What can hang from each mark:
bafek: likev
vugu: likev
fuler: likev
likev: bafek bulo fuler nipo vaza vugu
daver: bafek
dilani: likev
bulo: daver
vaza: likev

Every row comes from one small tree of marks. Brackets hold a mark, then the marks that hang from it, in alphabetical order. Every link used is in the known rows. Which tree was each row made from?
Known rows:
{likev {bulo daver} fuler nipo vaza}: [ 5.85 -0.19  1.60  1.44 -4.76 -1.93  0.69 -3.80 -2.80  1.08  2.06  3.35
 -0.16  0.76  2.42  1.97  4.86  0.16  3.46 -3.92  2.68  0.44]
{daver {bafek {likev nipo vaza}}}: [-0.02  0.99  1.94  0.84  0.30  3.06  0.59 -0.61 -6.09 -1.51  0.16 -2.08
 -0.85 -1.96  4.85 -2.07 -4.23 -0.87 -0.27  3.13 -0.73 -1.65]
{bafek {likev bulo fuler vaza vugu}}: [-0.24 -2.35 -0.41  0.79 -1.03 -0.19  0.21 -2.14 -6.67  1.70  1.38 -0.57
 -1.48 -4.27 -0.28 -2.50  1.90 -0.73  2.03 -2.62  0.54  0.66]
{bafek {likev bulo}}: [-2.70 -0.62 -0.27  0.41 -1.92  1.79  0.55 -1.75 -2.88  0.98 -1.05 -2.20
 -0.67 -4.74  0.26 -2.12 -0.97  0.03 -1.31 -1.22  0.04  0.85]
{daver bafek}: [-0.92  1.89 -0.91  0.40  0.21  1.39 -0.51  1.65 -1.32 -1.79 -1.10 -2.04
  0.01 -2.01  6.12 -2.10 -4.22  1.08 -0.59  4.03 -1.29 -1.30]
{fuler likev}: [-3.50  0.96 -5.42 -3.79  0.00  0.75  0.35 -2.01  1.73  0.65 -2.03 -1.37
  0.01 -3.73  1.61 -0.11 -0.74  1.76 -2.37  2.89 -0.64 -0.46]
{vugu {likev fuler nipo}}: [ 0.37 -1.56 -0.80 -2.90  0.68  0.45  0.08 -2.01  4.00 -1.50  0.22  0.52
  1.88  5.38  0.16 -0.27 -1.16 -0.04 -0.83  2.01  1.01  0.98]
{vugu {likev bafek}}: [-1.84 -1.14 -0.79 -1.44  1.54  0.00 -0.76  2.18  6.33 -1.18 -0.88 -0.18
  1.45  5.02 -3.66  0.76 -1.74  0.23 -2.33  3.77 -0.38  0.96]
{dilani likev}: [-2.30  1.27 -1.65 -1.28  3.03 -0.43 -0.51  1.78 -1.55  0.91 -2.51 -2.93
  0.53 -2.98  0.85  0.05 -1.23  0.74 -3.08 -2.14 -2.14  0.26]
{bulo {daver {bafek likev}}}: [ 0.25  2.14 -1.10  1.02  0.07  0.76  0.82 -0.49  0.76  0.02 -1.24 -4.38
 -0.37 -4.27  1.96 -1.02 -2.88  0.68  1.02 -0.79 -0.29 -0.95]
{vaza {likev bulo fuler vugu}}: [-0.15 -0.28 -1.92  0.51  1.15 -3.95 -1.03 -0.03 -0.91  1.11 -0.26  1.74
  0.52 -2.31  0.77 -0.25  2.71  0.64  0.91 -0.55 -0.06  1.85]
{vugu {likev bafek nipo}}: [-0.50 -1.12  0.97 -1.94  1.70  1.28 -0.06  0.68  7.15 -2.05  0.11  0.92
  1.80  7.96 -3.88  1.55 -1.96 -0.58 -2.19  4.18  0.34  0.72]
{bulo {daver bafek}}: [ 0.93  2.52 -2.02  0.87 -0.08 -0.38  0.29  0.34  2.61 -0.18 -1.23 -3.35
  0.15 -3.13  2.54 -0.15 -2.13  1.52  1.05  0.32 -0.35 -0.71]
{dilani {likev bafek vugu}}: [-2.18  0.56 -0.63 -0.86  5.05 -0.66 -0.77  4.15  1.93  0.32 -1.11 -1.87
  0.19  0.37 -3.47  0.44 -0.90 -0.28 -1.50 -1.79 -2.22 -0.48]
{dilani {likev bafek fuler nipo vaza}}: [ 0.91  0.54  3.52 -1.39  2.32 -0.28 -0.22  1.69 -3.01 -0.04 -0.62  0.53
  0.14  3.73  1.87  1.23  0.32 -0.71 -0.79 -3.53 -0.79 -1.86]
{likev bafek vaza}: [-0.52 -0.42  2.35 -0.28  0.88 -0.60 -1.11  3.08 -1.35  0.45 -0.39  0.68
 -0.20  3.55  0.50  1.57  0.63  1.03 -1.08  2.76 -1.13 -0.70]
{fuler {likev nipo vugu}}: [-1.83  0.21 -4.88 -4.05  2.12  1.49  1.00 -3.12  3.81 -0.09  0.37 -0.14
  0.19 -0.86 -1.45  0.46 -0.19  0.35 -0.78  3.86 -0.05 -0.28]
{likev bafek bulo fuler nipo vaza}: [ 3.93 -0.90  5.43  0.95 -4.32 -0.58 -0.12 -0.30 -1.40 -0.68  2.01  5.55
 -0.28  6.55  2.38  1.66  3.42 -0.53  2.24 -1.67  2.10 -1.35]
{fuler {likev bulo vaza}}: [-0.98  0.48 -4.93 -0.84 -2.90 -0.90  0.16 -2.31 -2.56  1.76 -0.51  1.43
 -0.90 -5.79 -0.03  1.47  2.76  1.01 -1.36  1.76  0.18  0.59]
{vugu {likev bulo fuler nipo}}: [ 1.48 -1.57 -0.94 -0.83 -2.22 -0.28  0.10 -2.28  3.71 -1.24  0.82  2.38
  1.52  3.83 -1.15  0.24  0.60 -0.49 -0.20  0.60  1.88  1.72]
{bafek {likev {bulo daver} nipo vaza}}: [ 1.22 -0.53  1.77  1.43 -2.06  1.34  1.43 -3.74 -4.52  1.48  0.83 -0.85
 -0.92 -2.95 -1.50  0.53  1.12 -1.00  0.19 -2.01  1.07  0.92]
{bafek likev}: [-3.80 -0.63 -0.02 -1.66  0.90  2.45  0.54 -1.53 -2.73  0.69 -1.65 -4.01
 -0.29 -3.15  1.62 -2.61 -2.75  0.50 -1.97  0.32 -0.87  0.05]
{vaza {likev {bulo daver} fuler}}: [ 0.58  1.15 -1.12  0.84 -0.90 -4.13 -0.55 -0.78 -0.53  1.53 -1.69  0.93
  0.68 -3.00  2.49  0.69  2.56  1.30  0.51 -2.51  0.47  1.43]

Write each row's tree:
[-0.21 -0.79  2.29 -1.94  3.90  1.74  0.11  1.56  7.30 -1.79  1.78  1.09
  0.83  8.25 -3.42  0.90 -1.02 -0.47  0.64  3.77 -0.21 -0.84] -> {likev bafek nipo vugu}
[ 1.17 -1.68 -0.80 -1.26  1.57 -0.03 -0.09 -1.38  0.64 -0.47  1.04  0.97
  1.38  4.10 -2.91  2.06  0.19 -0.47 -2.00  4.55  0.27  2.25] -> {vugu {likev nipo vaza}}
[ 0.58  1.03  2.75 -0.28 -0.52 -0.06  0.01  1.46  0.93 -0.59 -0.92  1.40
  0.34  2.56  0.82  0.70  0.29 -0.79 -0.55 -5.27  0.13 -1.43] -> {dilani {likev bafek bulo fuler nipo}}
[ 2.21 -0.31  1.24 -0.69 -4.44  0.38  0.44 -3.14  0.93 -0.78  0.77  2.93
  0.73  2.44  4.68 -0.65  1.57  0.56  1.47 -2.14  2.17 -0.05] -> {likev bulo fuler nipo}
[ 0.23 -2.03  0.27 -1.30  0.62 -1.41 -1.04  1.41  1.41 -0.59  0.15  1.35
  0.83  5.45 -1.23  0.58  0.34  0.02 -0.42  1.73  0.25  0.35] -> {vugu {likev bafek fuler vaza}}
[-1.51  1.04  0.60  0.07 -0.36  2.54  0.22  0.01 -4.42 -1.67 -1.09 -3.12
 -0.78 -3.12  7.09 -4.24 -4.97  0.01  0.42  0.97 -0.68 -2.35] -> {daver {bafek {likev fuler}}}
[ 2.34 -1.36  2.71 -0.06 -1.54  0.08  0.07  0.25  6.00 -1.70  2.75  4.46
  0.23  7.19 -1.38 -0.15  2.07 -0.92  3.70 -1.50  2.05 -1.14] -> {likev bafek bulo fuler nipo vugu}
[ 1.59  1.84 -2.17  2.95 -3.91 -1.22  0.04 -0.02  1.74  0.39 -0.48 -0.31
 -0.16 -4.74  0.67  0.45  0.66  1.06  1.08 -1.10  0.66  0.78] -> {likev {bulo {daver bafek}}}
[ 3.00 -0.30  4.65  2.02 -3.05  0.13 -0.06  0.65 -0.32 -0.32  1.84  4.79
 -0.23  5.28 -1.64  3.41  2.87 -0.72  0.07  1.45  1.08  0.03] -> {likev bafek bulo nipo vaza}
[-0.31  1.97  0.00  1.56  0.00 -1.55 -0.28  3.18  2.19  0.99 -1.93 -0.84
  0.00 -1.92 -3.05  1.92  0.69 -0.07 -1.32 -5.26 -0.85 -0.18] -> {dilani {likev bafek {bulo daver}}}
[-2.80 -1.86 -0.82 -2.22  1.96  1.50  0.42 -1.89 -2.44  0.61 -0.13 -3.30
 -0.56 -2.27  1.28 -4.04 -1.58  0.04  1.03 -1.46 -0.27 -0.42] -> {bafek {likev fuler vugu}}
[ 2.50 -2.16  0.95  1.98 -1.80 -3.08 -1.28  2.25 -1.17  0.68  2.68  4.30
 -1.11  2.39 -1.62  0.26  4.79 -0.23  4.03 -1.82  0.94 -0.30] -> {likev bafek bulo fuler vaza vugu}
[-0.07 -1.62  0.55  0.04  3.55 -1.36 -1.22  3.56  0.09  0.62  1.71  0.93
 -0.49  3.42 -3.69  1.25  1.71  0.22  0.94  3.50 -1.29 -0.01] -> {likev bafek vaza vugu}
[ 0.43  0.09 -0.21  2.16  2.11 -2.37 -0.97  3.89 -2.43  1.41  0.40  0.93
 -0.74 -1.65 -5.02  2.01  2.63 -1.03 -0.50 -2.78 -1.43  0.59] -> {dilani {likev bafek bulo vaza vugu}}
[-0.65 -0.95  2.03 -0.79 -2.78  2.56  1.21 -3.87 -2.71 -0.04  0.01 -0.59
 -0.36 -0.82  2.80 -2.52 -0.82 -0.65  0.36 -2.99  1.40 -0.39] -> {bafek {likev bulo fuler nipo}}
[-0.75  1.06  0.51  1.43 -2.38  2.04  0.23 -0.23 -4.50 -1.47 -0.63 -1.88
 -1.02 -4.20  6.23 -3.93 -3.75 -0.28  0.89 -0.11 -0.07 -1.82] -> {daver {bafek {likev bulo fuler}}}
[ 0.56  1.16  0.63  2.19 -3.39 -1.24 -0.23  2.22  6.51  0.33 -0.77  1.00
  0.01  0.75 -2.64  1.87  1.53  0.98  0.69 -1.89  0.76 -0.02] -> {likev bafek {bulo daver}}
[ 3.50 -0.86 -3.52  3.52 -0.95 -3.82 -0.39 -0.32 -1.46  2.78  2.65  1.37
 -0.92 -4.61 -5.57  2.28  5.70  0.30  3.00 -0.77  0.55  2.81] -> {likev {bulo daver} vaza vugu}
[-0.75  0.66  1.62  0.55 -0.58 -3.06 -1.14  1.66  0.55  0.25 -1.79  2.51
  0.62  1.09  2.49  0.53  1.55  0.80 -0.33 -1.09  0.05  0.16] -> {vaza {likev bafek bulo fuler}}
[-2.15 -1.43  0.50 -1.85  2.93  3.23  1.17 -2.67 -0.78  0.01  0.78 -2.78
 -0.14 -0.19 -1.71 -2.05 -2.21 -0.92 -0.36  1.24 -0.25  0.28] -> {bafek {likev nipo vugu}}
[ 0.20  1.33  0.01  0.27  0.27  0.09  0.21  0.11 -0.89  0.36 -0.92 -0.01
  0.51 -1.65 -0.65  1.37  0.34 -0.46 -2.28 -3.05 -0.56  0.76] -> {dilani {likev bulo nipo}}
[-0.49 -0.84 -0.62  1.74 -0.40 -1.03 -0.90  3.31  5.73 -0.17  1.27  2.19
 -0.22  1.78 -5.11  0.50  1.78  0.05  1.28  0.88  0.02  0.61] -> {likev bafek bulo vugu}
[ 1.04  1.73 -0.95  0.88  1.07  1.06  1.12 -1.07  1.73 -0.34 -0.03 -3.72
 -0.31 -2.90  0.37 -0.69 -2.60  0.03  1.78 -0.24 -0.01 -0.84] -> {bulo {daver {bafek {likev nipo vugu}}}}
[ 0.87  2.16 -0.30  0.77  0.14  1.28  1.17 -1.20  1.24 -0.39 -0.78 -3.91
 -0.20 -2.83  1.92 -0.65 -2.98  0.32  1.14 -0.54  0.07 -1.10] -> {bulo {daver {bafek {likev nipo}}}}
[ 1.87 -2.10 -0.21 -1.94  0.63 -0.49 -0.11 -2.09 -0.17 -0.67  1.12  1.46
  1.33  4.99 -0.24  0.81  0.58 -0.35 -0.43  2.36  0.96  1.28] -> {vugu {likev fuler nipo vaza}}
[-1.40  1.05  1.10  1.24  0.36 -2.64 -1.09  2.35  1.25  0.51 -1.83  1.93
  0.66  0.18 -0.29  1.75  1.11  0.65 -1.88  1.22 -0.68  1.12] -> {vaza {likev bafek bulo}}
[-0.23  0.99  0.54  2.63 -1.82  1.70  0.11  0.21 -6.88 -0.76 -0.07 -1.52
 -1.37 -5.12  3.98 -2.29 -2.86 -0.62  0.05  1.64 -0.60 -0.93] -> {daver {bafek {likev bulo vaza}}}
[-2.35 -1.47 -1.54  0.62 -0.03  1.21  0.47 -1.45 -1.86  1.09  0.41 -2.03
 -0.87 -4.79 -2.72 -2.33 -0.23 -0.53  0.09 -0.80 -0.09  1.29] -> {bafek {likev bulo vugu}}
[ 0.54  0.54 -1.39  0.54  2.09 -0.42  0.13  0.41  0.14  0.49  0.49  0.15
  0.29 -1.64 -3.65  1.16  1.06 -1.12 -0.84 -2.63 -0.65  1.22] -> {dilani {likev bulo nipo vugu}}
[-2.06  0.30 -2.62 -3.85  2.22  1.82  0.83 -1.10  6.26 -0.81  0.33  0.78
  0.06  2.53 -2.71  1.03 -0.58 -0.09 -0.63  3.77 -0.08 -1.48] -> {fuler {likev bafek nipo vugu}}
[-1.05  0.91  1.19 -0.18  3.04 -1.11 -0.91  3.80 -3.16  1.04 -1.66 -1.09
 -0.20  0.00 -0.78  1.67  0.04  0.01 -2.51 -1.89 -2.18 -0.60] -> {dilani {likev bafek vaza}}
[ 0.18  0.41  1.06  1.06  1.68  2.69  0.55 -0.38 -5.39 -1.44  1.17 -1.93
 -0.99 -1.95  2.84 -2.23 -3.68 -1.29  0.72  3.32 -0.79 -1.30] -> {daver {bafek {likev nipo vaza vugu}}}
